Each row was made from one small tree. Brackets hold a mark, then the marks that hang from it, in alphabetical order. Every link used is in the known rows. Write each row's tree.
In the rows, zero is written as 128.
Known rows:
[deven libik [moban [kebov tizavib]] votoma]: [108 117 115 180 118 140 124 135 158 142 135 119 121 116 114 127 104 110
 117 112 156 129 132 144 152 214 117 118 147 115 122 140 126 125 126 148
 131 113 134 123 110 131 124 150 142 126 151 145 147 135 118 131 143 111
 139 133 131 121 135 127 140 118 123 123 133 130 147 136 146]
[totoka benune]: [125 131 129 125 129 130 119 128 123 124 123 125 112 117 116 127 123 133
 121 129 118 129 121 132 146 124 127 120 125 123 128 122 132 138 123 136
 128 131 129 129 124 122 127 133 128 130 120 126 126 139 118 124 131 126
 124 123 124 128 133 130 129 134 139 130 128 126 124 130 133]
[ruka [buka libik] votoma]: [135 131 141 113 134 125 139 124 140 116 126 141 127 121 127 116 128 129
 119 105 120 127 124 126 139 160 121 137 128 114 142 138 150 127 111 160
 130 129 126 130 126 134 117 122 130 124 133 131 130 152 142 135 139 121
 152 127 119 115 139 139  98 129 138 129 144 144 139 122 113]
[benune totoka [tusige [votoma [deven [libik [misa ruka]]]]]]: [112 135 134 157 112 122 127 129 132 123 140 130 159 138 114 153 137 116
 136 127 118 122 134 139 135 145 154 129 133 128 124 120 127 117 142 120
 104 126 131 124 136 122 119 143 129 126 132 119 128 126 114 125 116 109
 141 131 127 125 116 115 128 118 126 133 128 126 133 128 129]
[libik [deven [moban kebov]] [misa buka ruka]]: [124 146 136 145 118 140 121 117 134 134 128 136  97 125 140 148 135 117
 138 115 129 124 132 146 147 228 125 112 144 150 119 107 129 139 133 149
 131 117 115 121 136 129 127 124 135 116 109 117 125 128 111 130 129 105
 139 121 140 101 125 134 136 138 132 124 129 134 144 135 147]
[moban [kebov gubo tizavib]]: [138 133 114 145 138 135 140 130 133 124 103 128 124 134 124 130 126 125
 125 130 133 127 133 123 116 145  96 116 137 139 132 129 137 134 127 118
 136 122 128 135 129 132 123  95 134 129 138 127 144 127 116 124 128 127
 109 125 123 133 131 127 116 133 121 125 117 131 143 136 137]
[totoka [benune tusige]]: [118 131 123 136 129 127 119 134 120 121 124 125 123 123 120 131 123 128
 123 132 116 127 124 137 151 113 133 123 123 126 128 117 127 134 123 140
 119 133 131 129 126 115 125 144 128 130 119 122 129 138 117 123 125 120
 127 124 122 127 126 127 125 133 136 132 124 125 127 125 133]
[votoma [deven [libik misa] [moban [kebov gubo tizavib]]]]: [124 133 124 147  99 135 129 125 146 137 127 116 115 125 119 135 115 115
 130 112 143 124 136 137 135 213 125 113 148 129 124 117 118 121 137 150
 127 112 127 129 125 132 123 129 135 124 135 132 128 136 116 130 130 112
 136 130 125 132 139 124 129 136 125 127 132 130 152 139 145]
[misa [buka libik [ruka [votoma [deven [moban kebov]]]]]]: [130 134 139 129 125 126 140 115 134 125 127 135 126 109 114 137 127 120
 124 111 129 125 128 128 134 206 126 129 141 114 139 116 145 136 131 146
 130 118 126 130 135 133 110 117 132 119 135 125 128 141 132 129 130 118
 115 122 114 106 131 134 106 127 120 123 151 136 142 128 136]
[mapamak [totoka [benune [tusige [votoma [deven moban]]]]]]: [109 131 129 131 108 125 127 132 123 127 132 133 127 122  86 133 118 127
 126 136 113 126 129 143 135 149 142 119 133 121 139 108 130 135 119 108
 119 126 125 125 123 118 124 133 131 127 117 127 126 135 118 122 134 110
 124 134 126 119 124 124 121 124 138 129 136 120 132 128 124]
[ruka buka votoma]: [142 131 138 117 144 127 139 127 140 119 121 141 122 120 140 115 128 130
 124 108 124 128 125 133 138 136 118 129 123 117 134 141 149 123 111 142
 127 131 124 129 119 134 122 125 131 124 132 127 133 147 137 134 135 125
 157 130 127 115 133 136 108 131 145 131 135 142 140 122 111]
[mapamak totoka]: [120 130 131 122 117 124 135 130 125 133 131 137 127 130 109 127 128 129
 128 136 120 126 128 129 116 143 140 128 133 128 140 115 133 132 121  93
 127 125 121 125 125 125 128 121 130 126 124 127 131 126 127 128 136 122
 121 132 128 119 126 127 119 122 134 128 134 124 124 127 123]
[kebov gubo tizavib]: [128 135 112 140 124 132 142 130 129 127 101 128 135 133 122 116 135 132
 121 133 126 121 137 124 110 162 102 118 129 137 128 129 141 116 125 148
 136 119 128 139 128 132 119  87 133 128 133 124 138 120 122 128 130 136
  98 124 118 148 138 129 114 145 124 123 116 125 129 141 131]
[libik [deven [moban kebov]] [misa buka [ruka votoma]]]: [128 147 139 146 120 141 123 116 138 130 123 139  89 122 144 147 136 116
 137 112 129 124 131 149 151 237 124 113 144 147 120 111 134 139 132 148
 131 119 113 122 135 131 123 125 135 113 109 116 125 134 117 129 131 106
 140 121 139 101 128 135 129 138 134 125 129 137 147 131 146]
[votoma [deven [libik buka]]]: [123 134 130 124 111 130 116 117 134 132 136 123 119 133 119 135 123 120
 138 113 130 125 131 136 130 180 136 126 137 124 126 126 126 112 135 162
 130 119 127 127 127 126 125 136 127 120 137 129 120 139 124 131 121 116
 141 127 123 122 137 124 132 126 130 129 135 125 138 134 126]
[buka libik misa [ruka [votoma [deven [moban [kebov gubo]]]]]]: [126 137 135 110  88 130 138 117 144 103 120 126 147 113 130 123 119 126
 119 100 129 123 128 119 143 233 108 143 146 115 146 108 140 130 131 151
 129 115 134 133 147 137 111  61 130 121 137 132 122 152 145 116 141 111
  94 121  99 116 152 138  93 133 102 117 151 141 144 117 152]
[totoka [benune [tusige [votoma [deven libik moban]]]]]: [112 129 128 145 117 129 118 131 129 122 130 121 134 117 100 136 116 124
 126 126 118 127 129 145 160 139 132 119 128 117 128 122 126 132 128 149
 116 128 134 126 125 118 121 148 128 129 123 127 126 141 115 122 126 110
 136 128 125 127 128 123 132 128 136 131 129 124 137 130 131]
[ruka [buka libik misa] [votoma [deven moban]]]: [129 132 139 103 108 127 141 117 147 113 128 135 130 111 125 111 117 126
 117  93 127 125 125 131 145 201 115 132 134 112 141 124 146 123 113 171
 124 120 127 133 128 139 116 108 135 122 132 135 118 160 141 133 139 110
 146 131 110 115 146 139  99 130 128 126 150 145 148 123 122]
[votoma [deven [libik [misa buka]] [moban [kebov tizavib]]]]: [124 132 128 149 105 135 128 122 145 139 132 119 117 121 118 140 116 113
 129 111 144 124 133 138 137 212 127 111 146 125 125 113 121 122 137 144
 127 112 125 128 123 132 122 139 137 123 134 132 126 136 116 133 128 112
 140 128 126 126 132 124 132 133 126 127 134 131 150 139 144]
[ruka votoma]: [135 130 133 128 130 131 133 126 135 122 120 135 115 121 137 123 129 127
 127 119 130 128 127 132 137 139 131 130 129 123 130 135 139 126 124 135
 127 130 123 127 126 134 120 131 128 122 127 126 127 138 140 128 131 128
 129 128 127 125 135 131 110 127 134 129 128 134 131 119 126]
[tusige [votoma [deven libik moban]]]: [123 128 136 142 108 132 127 125 141 127 135 121 145 115  86 139 118 123
 134 120 132 128 137 146 143 172 122 120 134 113 128 138 127 128 138 148
 125 121 132 123 129 134 119 133 126 125 133 135 119 134 125 124 129 110
 137 134 134 129 131 120 140 119 127 127 137 127 146 136 120]
[libik [buka [misa ruka]]]: [118 140 130 122 123 131 119 116 121 117 124 140 125 137 136 142 136 129
 138 119 116 121 126 132 130 165 115 130 125 134 130 120 129 118 128 153
 138 125 125 125 133 125 130  93 128 123 130 124 125 131 120 129 127 118
 123 119 127 110 132 135 129 128 130 123 135 126 128 126 125]
[deven [libik [misa buka]] [moban kebov] votoma]: [107 126 124 181 115 139 121 131 157 145 134 116 115 113 121 146 114 106
 122 106 154 128 132 142 159 235 127 118 149 120 119 123 118 132 136 145
 129 112 126 117 112 129 125 169 140 124 143 140 145 134 107 135 144 107
 150 127 141 110 133 130 137 124 128 125 140 135 149 132 148]
[ruka buka [votoma deven]]: [141 134 139 110 132 127 138 121 140 120 125 140 112 120 135 112 123 127
 126 103 128 127 126 138 136 156 125 126 127 115 133 136 146 116 116 154
 125 128 123 129 121 136 120 130 133 121 132 126 124 153 137 134 129 123
 156 131 121 116 135 133 109 133 143 131 137 142 144 125 111]
[misa ruka]: [133 132 131 139 126 134 126 121 122 128 134 139 112 126 132 135 138 130
 134 134 126 125 127 136 127 144 143 126 129 133 123 125 130 130 129 137
 133 124 123 126 132 132 125 116 133 121 123 122 129 129 138 132 121 123
 125 125 131 126 125 129 129 127 126 123 123 129 128 131 133]
[totoka [benune [tusige votoma]]]: [117 131 127 141 127 127 119 133 121 117 124 125 134 122 104 135 123 129
 126 133 113 129 126 141 154 112 128 122 123 123 129 123 129 136 127 138
 118 134 132 127 128 118 123 141 126 131 119 123 128 137 116 120 127 116
 129 125 127 127 125 125 130 129 137 131 125 125 129 126 127]
[votoma [deven [libik [misa [buka ruka]]] [moban [kebov tizavib]]]]: [126 133 130 146 103 135 129 122 147 136 132 120 121 120 122 139 116 115
 128 109 143 124 133 138 139 223 126 113 148 122 126 111 121 121 138 146
 129 111 126 128 125 132 120 128 136 122 137 130 127 135 117 130 130 112
 136 128 122 122 133 125 132 136 124 125 137 132 151 138 146]
[ruka [buka misa] [votoma [deven libik moban]]]: [132 133 139 115 116 129 141 120 151 118 126 131 128 109 136 113 119 124
 122  93 131 125 126 137 148 192 116 125 133 109 133 130 143 115 117 155
 124 118 126 130 120 138 120 116 136 122 138 132 125 156 138 134 135 113
 158 131 120 114 142 136 110 130 136 129 142 143 148 123 123]
[deven [libik [buka [misa ruka]]] [moban kebov] votoma]: [102 126 120 169 114 141 113 125 152 135 136 126 114 120 118 142 109 109
 129 104 147 126 131 147 156 229 116 125 146 119 122 133 123 126 129 163
 135 114 132 117 114 127 128 138 140 122 150 142 143 141 113 132 139 101
 141 129 134 102 138 132 144 115 122 122 142 131 149 131 141]

Write each row's tree:
[138 133 136 112 121 131 145 120 148 115 121 135 122 110 136 115 116 124
 122  96 132 127 125 138 144 180 106 123 133 115 135 127 144 123 115 146
 123 123 125 131 123 139 122 109 139 123 135 133 124 156 134 130 134 114
 152 132 119 111 138 136 110 132 135 129 140 145 153 121 121]
[ruka [buka misa] [votoma [deven [moban kebov]]]]
[124 138 142 118  87 130 126 122 142 117 130 129 124 123 137 132 121 125
 122 104 131 122 128 122 147 241 133 139 145 117 140 109 131 125 133 165
 129 119 128 125 140 131 112  99 126 120 128 129 119 144 140 123 146 113
 117 122 112 122 146 135 102 143 116 120 152 140 141 122 148]
[buka [libik misa] [ruka [votoma [deven moban]]]]
[121 134 134 118  99 130 130 116 127 112 133 128 154 123 125 129 137 129
 119 121 121 122 123 118 134 187 123 142 136 128 139 110 131 135 130 150
 132 118 128 131 145 135 122  80 131 124 126 131 121 139 145 129 132 114
 104 119 112 124 140 137 111 123 107 119 138 134 124 123 145]
[buka libik [misa ruka]]
[133 138 137 137 121 136 121 114 128 126 133 142  97 124 134 135 136 124
 138 120 128 122 129 143 136 178 149 125 133 128 125 129 138 119 129 161
 134 122 119 124 130 135 119 119 132 113 127 122 125 143 141 135 120 117
 133 124 128 118 134 130 118 128 131 124 127 132 136 127 129]
[misa [ruka [votoma [deven [libik buka]]]]]
[116 133 127 137 122 128 118 130 122 117 125 124 131 121 104 136 120 127
 127 130 115 129 127 143 154 120 131 120 125 122 129 119 129 134 128 145
 118 133 132 126 128 118 121 142 126 128 119 123 124 140 115 120 125 113
 129 126 124 126 126 124 130 130 136 131 125 125 132 127 126]
[totoka [benune [tusige [votoma deven]]]]
[110 140 119 146 105 143 118 127 146 132 119 124 105 133 139 125 118 116
 126 111 142 126 134 146 151 238 105 116 144 147 118 118 126 129 130 157
 130 119 123 122 129 127 129 126 134 120 118 127 128 130 104 124 144 108
 131 125 136 117 139 133 138 144 128 124 127 131 145 134 145]
[libik [deven [moban [kebov gubo tizavib]] votoma] misa]
[101 116 121 168 110 135 118 133 153 145 143 117 119 111 111 122 108 112
 120 112 151 128 133 144 156 207 136 126 141 112 117 141 123 121 128 163
 126 114 134 120 109 128 127 165 137 125 144 144 138 134 122 133 143 112
 146 135 133 123 139 128 142 118 124 125 140 128 139 133 139]
[deven libik moban votoma]
[119 129 132 114 124 126 127 125 140 125 138 133 129 128 115 112 119 126
 121 107 126 128 126 133 140 179 115 134 134 123 135 135 141 129 111 171
 128 124 132 128 127 127 125 125 133 125 131 134 128 145 127 133 140 112
 151 129 120 113 136 137 123 127 129 127 147 138 140 135 117]
[ruka [buka [libik [deven moban votoma]]]]
[111 130 130 152 117 118 128 131 133 123 141 128 165 136 106 145 131 116
 136 127 118 124 134 137 134 127 149 130 132 123 126 126 131 118 139 120
 102 128 135 127 134 121 120 145 129 128 135 121 128 128 115 123 116 111
 140 135 123 124 116 114 130 114 124 135 130 124 134 127 124]
[benune totoka [tusige [votoma [deven libik]]]]
[112 132 131 131 114 123 128 134 121 124 128 134 135 125  91 134 125 130
 126 139 109 126 127 137 134 136 138 125 129 123 141 111 131 136 119 101
 121 130 124 124 125 118 124 128 128 128 119 124 131 133 120 122 135 114
 119 130 128 118 122 126 119 121 139 130 132 122 124 126 123]
[mapamak [totoka [benune [tusige votoma]]]]
[143 136 135 140 127 135 136 118 138 127 128 142  98 116 129 130 128 124
 134 112 132 123 131 143 135 182 135 120 136 126 127 132 144 126 121 160
 132 120 121 127 124 138 119 115 139 116 131 124 135 149 138 136 122 115
 146 128 127 117 135 132 114 130 132 125 131 141 152 133 127]
[misa [ruka buka [votoma [deven libik [moban [kebov gubo]]]]]]
[125 128 136 146 112 133 128 125 143 125 134 121 145 115  88 143 115 120
 135 120 132 130 137 145 143 171 116 118 138 114 129 136 127 132 137 137
 125 122 131 123 130 135 120 131 127 125 135 136 123 137 121 121 128 109
 139 133 135 124 129 119 139 118 126 127 137 128 151 136 124]
[tusige [votoma [deven libik [moban kebov]]]]
[105 149 128 145 110 146  98 116 135 131 129 142  79 144 142 147 124 114
 144 107 131 122 132 158 154 252 117 118 142 152 117 117 123 125 127 183
 138 122 118 112 129 121 133 121 134 112 118 122 126 136 100 128 139  97
 145 120 143  93 133 136 147 138 136 123 134 129 148 134 136]
[libik buka [deven [moban kebov] votoma] [misa ruka]]
[123 136 139 149 108 137 123 122 139 125 133 127 134 122  92 154 122 119
 140 117 129 126 137 147 145 191 118 117 137 121 128 130 124 129 140 146
 129 120 127 119 130 134 121 125 128 123 132 133 122 136 118 125 129 103
 141 129 140 121 128 122 140 123 130 125 136 129 152 135 126]
[tusige [votoma [deven [libik buka [misa ruka]] [moban kebov]]]]
[118 135 136 144 123 132 127 110 125 132 140 143 111 113 111 135 140 121
 129 123 124 123 129 141 136 210 143 127 138 132 126 121 145 138 128 175
 135 115 120 127 137 133 116 129 136 113 120 120 126 135 132 138 121 111
 116 121 123 106 128 136 123 122 121 120 139 131 131 135 133]
[misa [buka [libik [deven moban votoma]]] ruka]
[103 131 125 180 113 144 107 127 150 142 137 127  97 126 126 154 113 107
 131 105 149 124 133 148 160 244 128 120 148 126 118 128 117 124 133 166
 136 115 125 111 112 125 129 152 139 121 143 140 144 136 105 135 144  99
 153 126 145 106 136 131 143 125 131 122 140 132 152 134 145]
[deven [libik buka [misa ruka]] [moban kebov] votoma]
[119 148 137 136 118 136 110 120 119 127 124 141 103 147 145 158 144 125
 142 121 118 118 130 135 133 193 131 125 128 145 126 111 120 119 134 159
 139 127 116 118 130 122 131 113 128 121 120 120 126 125 111 135 131 118
 136 115 141 114 128 134 130 143 140 124 131 128 132 129 131]
[libik buka [misa ruka]]
[125 135 125 151 100 138 128 122 144 137 130 121 109 124 121 138 118 115
 132 114 142 122 136 138 136 221 130 112 148 131 123 115 121 123 136 154
 127 111 125 128 125 134 121 126 137 121 134 131 129 136 120 131 128 111
 135 129 127 133 138 124 130 136 124 125 129 132 153 140 146]
[votoma [deven [libik [misa ruka]] [moban [kebov gubo tizavib]]]]
[133 137 134 119 102 132 137 119 148 109 121 124 143 110 149 124 117 125
 125 103 136 126 125 130 144 210 108 131 140 112 134 113 134 123 135 124
 128 117 131 128 137 136 119  74 131 123 140 129 127 145 140 116 137 116
 113 125 111 111 141 134 112 131 117 120 139 139 141 116 151]
[buka misa [ruka [votoma [deven libik [moban kebov]]]]]
[133 133 134 122 112 131 132 123 139 121 126 133 116 118 137 121 117 128
 130 113 135 127 129 136 137 185 131 128 135 114 131 123 138 121 130 139
 127 122 130 127 131 132 117 104 129 120 134 126 125 141 139 120 134 124
 122 130 118 119 135 130 116 136 124 123 140 134 141 123 137]
[buka [ruka [votoma [deven moban]]]]
[102 143 118 132 114 141 109 113 136 122 123 139 100 135 127 129 118 118
 141 106 127 124 133 154 146 235  98 123 140 144 121 128 136 126 122 180
 137 121 126 121 133 123 131  99 135 114 129 126 126 141 107 122 134  98
 124 124 128  91 140 137 142 126 123 121 135 127 145 132 131]
[libik [buka [misa ruka]] [deven [moban [kebov gubo]] votoma]]
[135 137 140 151 130 134 136 110 130 134 131 143 102 104 122 138 141 121
 134 119 130 121 131 146 135 199 153 117 134 123 123 122 144 127 133 156
 132 115 114 127 127 139 112 133 138 111 126 118 127 138 138 141 116 118
 128 123 126 110 126 132 115 125 132 123 133 134 138 131 131]
[misa buka [ruka [votoma [deven libik moban]]]]
[101 124 120 167 116 138 114 128 153 136 135 122 121 121 114 139 106 107
 127 102 148 127 131 145 156 223 111 124 146 116 124 135 122 125 128 158
 133 115 133 118 114 125 129 139 138 125 152 145 142 141 109 130 143 103
 144 129 132 102 139 131 142 115 123 123 144 130 149 130 138]
[deven [libik [buka misa]] [moban kebov] votoma]
[131 137 129 137 108 136 137 117 138 117 120 128 127 114 136 131 130 124
 128 114 132 123 129 132 138 190 119 125 138 128 128 116 131 130 132 131
 129 116 124 129 135 139 123  88 135 120 131 127 128 141 137 127 127 114
 116 124 121 121 140 133 116 126 117 121 127 135 139 123 146]
[buka [misa [ruka [votoma [deven libik [moban [kebov gubo]]]]]]]
[121 135 139 132  94 133 124 121 132 127 135 132 116 126 125 138 130 123
 123 116 129 121 129 127 140 211 145 133 141 130 134 111 125 131 131 167
 130 120 123 126 137 133 118 121 129 121 120 130 118 140 137 132 138 112
 126 123 123 129 140 133 111 136 120 123 141 135 137 128 142]
[buka [libik [misa [ruka [votoma [deven moban]]]]]]
[112 132 127 129 116 123 126 133 120 127 130 135 126 127 103 129 125 130
 123 138 110 126 125 135 131 132 143 125 130 126 140 108 131 136 118  99
 121 128 124 126 124 116 126 132 130 127 118 123 132 133 120 124 134 117
 120 130 124 117 124 127 116 124 140 130 131 122 122 125 127]
[mapamak [totoka [benune tusige]]]
[127 127 125 130 110 132 128 124 136 134 134 125 108 119 113 132 108 118
 132 117 141 128 132 140 133 169 134 116 141 127 127 119 121 130 130 141
 123 122 129 129 126 132 125 136 136 124 131 134 119 140 120 126 124 115
 134 135 123 126 130 122 133 128 122 128 134 129 151 135 134]
[votoma [deven [moban kebov]]]
[109 128 129 152 116 119 133 132 131 124 141 132 159 133 101 144 125 117
 135 127 118 124 136 141 134 127 151 127 131 124 125 123 129 120 135 119
 101 130 136 127 133 120 120 145 131 129 132 123 125 128 111 121 118 111
 139 137 124 125 114 115 131 116 122 135 131 124 136 129 124]
[benune totoka [tusige [votoma [deven moban]]]]
[139 133 138 111 134 127 144 123 142 110 117 138 139 117 146 112 130 131
 121 103 124 127 122 130 141 151 106 133 123 116 136 132 148 122 114 138
 129 128 125 130 124 137 123 104 133 127 133 128 130 147 138 132 137 123
 147 126 123 112 137 140 103 132 140 129 135 144 135 116 118]
[ruka [buka misa] votoma]
[124 134 132 150 108 135 133 126 144 125 122 120 144 119  89 142 120 121
 132 120 132 126 140 142 140 193 109 115 139 120 128 132 128 128 140 143
 129 118 129 125 129 136 117 118 129 125 134 133 125 133 118 123 133 110
 132 130 136 132 134 121 133 128 127 126 133 129 151 139 128]
[tusige [votoma [deven [libik misa] [moban [kebov gubo tizavib]]]]]
[134 136 142 144 125 132 138 108 128 129 133 146 101 104 109 142 138 118
 130 118 129 122 129 139 134 209 149 123 140 124 133 118 146 137 129 162
 134 117 116 130 135 140 108 126 139 111 125 122 125 145 141 139 120 112
 119 122 120 108 130 134 105 122 122 122 140 137 142 130 135]
[misa [buka libik] [ruka [votoma [deven [moban kebov]]]]]
[134 135 136 108 109 128 146 117 148 113 120 133 125 111 120 117 117 124
 119  92 128 124 128 130 143 203 108 131 138 115 142 124 147 127 115 167
 126 120 127 134 129 139 116 100 136 122 136 134 124 161 137 130 137 110
 142 129 110 115 149 139  94 131 125 126 149 147 154 124 123]
[ruka [buka libik misa] [votoma [deven [moban [kebov gubo]]]]]
[103 152 132 117 108 138  98 117 135 121 123 135 102 151 156 137 130 122
 141 104 126 123 128 145 148 247 108 131 135 142 122 117 129 114 134 180
 139 124 123 113 135 117 130 108 123 115 123 117 123 132 104 122 143 107
 134 115 134  94 138 137 139 146 139 123 140 128 132 127 132]
[libik [buka ruka] [deven votoma] misa]
